Each row was made from one path, in order. Every step used is in the known rows, and no mark comes twice. Write each row's path.
Known rows
nefas > mapo > pige > tusor > bise: [ -9.6   1.5 -12.8  24.5  -2.7  16.8  34.0   8.8  -1.3 -12.6  -5.3  -3.2
 -17.5  14.9   2.6  -4.5 -32.3 -11.4  15.3   0.5   6.3]
fofe > pige > tusor > bise: [-18.3  -6.9 -13.3  35.4  -6.5  -9.8   7.8  18.1 -13.7  12.2   8.0  -5.4
 -33.8   9.7  -0.5 -13.7 -15.8  -4.9 -39.3   6.9  10.2]
tusor > pige > mapo > nefas > fofe: [ 20.4 -14.0   7.3  -2.4  36.1   2.8 -31.1   4.3  -3.7  31.5   0.3  -8.6
  28.4 -18.5   6.7  19.5  29.0  -3.5  32.9  23.4 -16.6]
vuruv > tusor: [  4.0  -2.9  -4.2 -20.9 -15.9 -21.4   2.3  12.8   1.9  -3.9  12.9   8.4
 -15.3   9.9 -34.1  -4.4  12.3  15.7 -11.9 -10.1  -4.7]
bise > tusor > pige > mapo > nefas > fofe: [  4.1  -9.2   6.0 -14.8  23.4  21.7 -16.6 -19.1  -4.0   7.5   3.1  -8.1
   5.9 -19.3   4.9  -5.3  21.7  -6.9  25.8  13.2 -13.0]
mapo > pige > tusor: [ -2.8  -1.7  -8.5   6.0   1.3  16.9  14.3 -10.3  17.3  -8.9 -19.9  -5.8
 -15.2 -14.8  -6.5 -26.9 -21.2   3.2  -5.3   0.0 -17.6]
fofe > vuruv > tusor > bise: [-11.8   5.4 -11.4  -2.2 -31.6 -29.6  16.3  30.3 -14.8 -10.9  10.6  24.3
 -31.0  30.2  -4.5  -7.4  13.1  12.8 -45.5   2.1   8.9]
bise > mapo: [ -2.7   8.8   2.0 -25.4   0.7 -15.3  -9.3 -12.2   6.6 -15.4 -13.4  -0.4
  19.2 -10.0  -7.5  18.1  -8.6   1.2  28.2 -12.2  10.4]
tusor > pige > mapo: [ -5.5 -32.3  12.8 -19.1  11.5 -17.1   2.1  11.4 -30.5   8.9  -8.1  -7.7
  -3.2 -12.8 -12.6   5.9   0.8  -9.2  28.7 -13.6  21.2]
pige > tusor > bise > mapo > nefas: [-10.3   1.4 -29.9   3.0  -2.8 -30.0   6.3 -15.7  27.2  -3.3   5.6   1.4
   6.6  21.5  24.7   1.1 -28.4  -7.5  16.6  -7.3  19.3]
mapo > bise: [ -9.8 -22.4  21.9  -8.6 -22.7   0.6   7.1  -9.6   4.1 -18.5 -34.4  13.4
  12.4  13.5  -7.6   4.6 -12.2  11.9  11.4 -29.2 -10.2]
vuruv > tusor > bise > mapo > pige: [  0.9  42.5 -34.7 -10.9 -16.6 -10.4  16.1  -6.9  12.3  -6.0  25.1 -18.5
  -3.2  23.3 -22.7  -5.7 -16.6  -8.9  15.9 -31.2  21.1]
tusor > bise > mapo > nefas: [ -2.7  28.7 -14.4  -8.0  -1.8 -23.3  -8.6 -11.5  22.5  -5.7   6.7  -1.6
  33.6  22.5   8.9  16.9 -14.2  -3.1  36.5  -5.2  13.1]
fofe > vuruv > tusor > pige > mapo: [  3.7 -37.2  11.6 -21.5   2.7 -24.4  13.8  30.7 -34.0   8.5   1.8   7.5
 -20.5  -5.4   3.5  -6.4  18.3  -2.6 -18.4  -4.7  25.0]
mapo > nefas > fofe > vuruv: [ 18.0  12.7  17.9   7.8  17.0  16.4 -34.9   8.2  22.4   2.8 -21.7  25.2
  30.6 -16.9  27.9  14.7  38.3  21.8 -16.3  57.0 -47.2]
nefas > fofe > pige > tusor: [  7.6  -9.5  -0.2  34.8  15.8  19.3 -21.3  10.6  -0.8  20.7  -5.3  -5.7
 -17.3 -27.4   5.4   1.6  17.4   5.6 -44.8  37.5 -26.9]
nefas > fofe > pige > mapo > bise: [ 18.9 -23.7  49.9  36.2  21.3  24.8 -23.0  10.6 -28.0  23.3 -30.1  -4.4
  19.1  -5.8  17.0  20.5  10.0  -1.8 -17.3   5.5  -3.6]
bise > tusor: [-21.1   3.5   9.6 -25.4 -18.6  10.8   4.5 -18.6  -2.1 -35.9 -12.4   9.1
 -19.2  -5.9 -19.5 -21.6  -5.9   9.9  -3.9  -9.7  -6.8]
mapo > pige > tusor > vuruv: [-16.3   0.1 -26.3   3.8  -4.3   6.4  32.8 -12.4  14.5 -20.0  20.9   2.9
 -30.4 -38.7  -6.6 -41.3 -34.4  -0.7 -12.7   8.7 -18.4]
nefas > fofe > pige > mapo > bise > tusor: [  3.2 -19.6  49.3  24.0   6.7  44.2 -11.6 -12.9 -30.2  -0.3 -27.0  -6.4
  -1.8  -7.1  17.8  -5.7   3.2  -4.8 -25.1  -3.8  -0.7]

Which path is each row?
[ -8.9  15.8 -30.0 -19.9 -25.0 -41.2  10.1   3.5  -2.9  -4.5  28.8  -2.7
 -11.4  31.7 -22.5   9.0  -8.3  -4.1   7.2 -31.7  31.4] => vuruv > tusor > bise > mapo
[ 14.7  22.9 -15.7  11.7 -10.0  -9.3 -14.8  23.2  15.2  10.2  21.5  24.6
  -0.8  24.9  14.4   6.3  41.3  17.1 -38.2  37.7 -26.6] => mapo > nefas > fofe > vuruv > tusor > bise
[ 17.0 -26.9  -1.6 -21.5  16.0 -23.2  -1.6  13.1  -1.0  25.8  24.4  -6.3
   8.6   6.8 -10.2  -4.7  11.7  -3.6  20.7 -11.2  14.0] => vuruv > tusor > pige > mapo > nefas
[ 11.2  47.8 -26.3   5.9  -8.2   9.0  -2.1   0.9  11.1  -1.1  14.6  -6.0
  -1.6   5.5   8.1   5.4  17.3  -1.6 -19.0   9.4  -3.5] => nefas > fofe > vuruv > tusor > bise > mapo > pige
[  0.5 -52.5   9.9 -21.0 -13.5 -19.4  25.3   5.1 -22.5  11.7   0.7  -4.1
  -7.5  21.3 -11.7  -3.9  -6.1  -7.5  14.1 -55.8  27.1] => vuruv > tusor > pige > mapo > bise
[ 22.1  -4.5  37.3  30.3  34.7  15.8 -38.4  27.4 -34.3  26.4 -12.5  -9.4
   6.9 -24.6   4.8  20.4  27.1  -0.3 -19.6  32.2  -3.8] => nefas > fofe > pige > mapo
[  6.3  34.6  -6.5   9.3   5.0  -4.6 -25.3  -1.2  19.2   0.0  -3.8  13.4
  34.7   4.6  39.5  33.0  20.8   2.9  -0.9  35.8 -10.4] => tusor > bise > mapo > nefas > fofe > vuruv
[  7.5   6.8  17.1   2.8   0.2  12.3 -24.0  16.4  -5.5  -8.6 -28.8  23.3
   2.4 -21.3  11.7  19.4  36.5  19.9 -29.2  41.3 -35.9] => nefas > fofe > vuruv
[ 11.1  17.4  21.9   0.3  13.8  35.5   8.8   4.1   6.1 -15.2 -18.9  -4.4
  21.3 -12.9 -12.6  15.9 -11.2   0.6  38.9   8.7 -13.0] => nefas > mapo > pige
[ 10.4  19.4   3.4 -20.7  17.2 -11.1 -20.6 -19.6  32.8  -3.4  -8.5   0.1
  48.0  -4.7   7.8  19.3  -6.2   4.1  42.2   2.3  -1.9] => bise > mapo > nefas
[  2.9 -33.1  -2.4 -27.2   1.5 -29.0   9.4  21.9 -29.8  19.0  19.4  -9.9
 -17.3   1.7 -26.0  -4.2   9.2  -6.2  10.1 -24.8  26.3] => vuruv > tusor > pige > mapo
[-12.8 -19.1  31.4  21.2  -2.0  33.3   7.1 -15.8 -31.4  -9.3   8.2   2.5
 -17.8 -31.2  15.5 -20.0 -10.7  -8.6 -32.8   8.4  -0.4] => nefas > fofe > pige > mapo > bise > tusor > vuruv
[-26.7 -27.7  17.7 -28.1 -26.3  32.2  39.3 -28.9  -4.8 -31.0 -16.8   1.5
   1.9   4.3 -11.6  -1.0 -22.1  -8.8  43.7 -40.7   6.7] => nefas > mapo > bise > tusor > pige
[-10.4   6.8 -25.0  -8.6 -31.1 -32.9  12.0  21.3  -8.9  -2.8  26.5  10.5
 -28.4  38.6 -33.0  -4.9   5.3   8.0 -15.5 -19.8  10.5] => vuruv > tusor > bise
[ 25.2  42.2 -22.7  18.9  13.6  -4.5 -31.4   3.9  21.3  36.4  46.2 -16.1
  24.5  14.3   1.4  20.6  27.2  -4.3 -11.8  22.6   0.1] => vuruv > tusor > bise > mapo > nefas > fofe > pige
[ -4.1  13.2 -17.9  27.7  15.0 -13.3  -5.9  -7.5  21.5  19.9  13.9 -15.0
  12.2   6.8  27.4  -1.2 -24.9 -13.8  -4.6  10.2  21.1] => fofe > pige > tusor > bise > mapo > nefas
[ 28.7 -17.4  -6.8 -10.5  24.8  -9.2 -22.3  13.1   0.4  41.4  27.0  -7.7
  13.2  -4.0  -7.2   9.5  37.8  -1.3  13.9  10.3  -9.9] => vuruv > tusor > pige > mapo > nefas > fofe
[ -9.3  47.4 -20.8  -5.3  -5.4   1.4   6.0 -16.2  11.2 -12.5  -1.5 -19.2
  12.4   6.7  -9.7   4.2 -25.7 -11.5  35.5 -19.8  15.5] => tusor > bise > mapo > pige
[ 20.0   0.4   0.6  40.3  33.3  21.6 -35.1   5.0  24.3  34.2   1.2  -3.3
  10.3 -24.1  18.3  -1.1  19.6   7.7 -30.4  51.4 -37.4] => mapo > nefas > fofe > pige > tusor
[-24.8 -13.5  21.6 -20.0 -37.0  19.0  20.7 -33.9   3.7 -39.8 -30.8  12.2
  -8.6  14.0  -7.8 -20.2 -21.6   8.1   2.3 -37.7  -5.3] => mapo > bise > tusor
[ -0.3  10.1 -14.9  -6.3   9.5  10.5  14.7 -28.8  27.4 -15.1 -19.4 -16.9
   4.0 -22.6   5.6 -13.5 -32.8  -8.9  16.7 -13.8   5.1] => bise > mapo > pige > tusor
[-30.7 -34.9  25.5 -13.9 -25.6   3.2  39.3 -23.3 -29.2 -43.6  -3.5  19.5
 -23.6  -9.8   7.1 -33.3 -40.2  -4.5  -4.9 -32.7  19.2] => pige > mapo > bise > tusor > vuruv
[-18.8   9.6 -28.7  20.5 -14.0   5.2  24.2  -2.1   8.9  -8.1  -1.7  -6.7
 -29.9  12.1  -5.8 -29.0 -27.5  -3.1  -7.1  -9.2  -2.7] => mapo > pige > tusor > bise
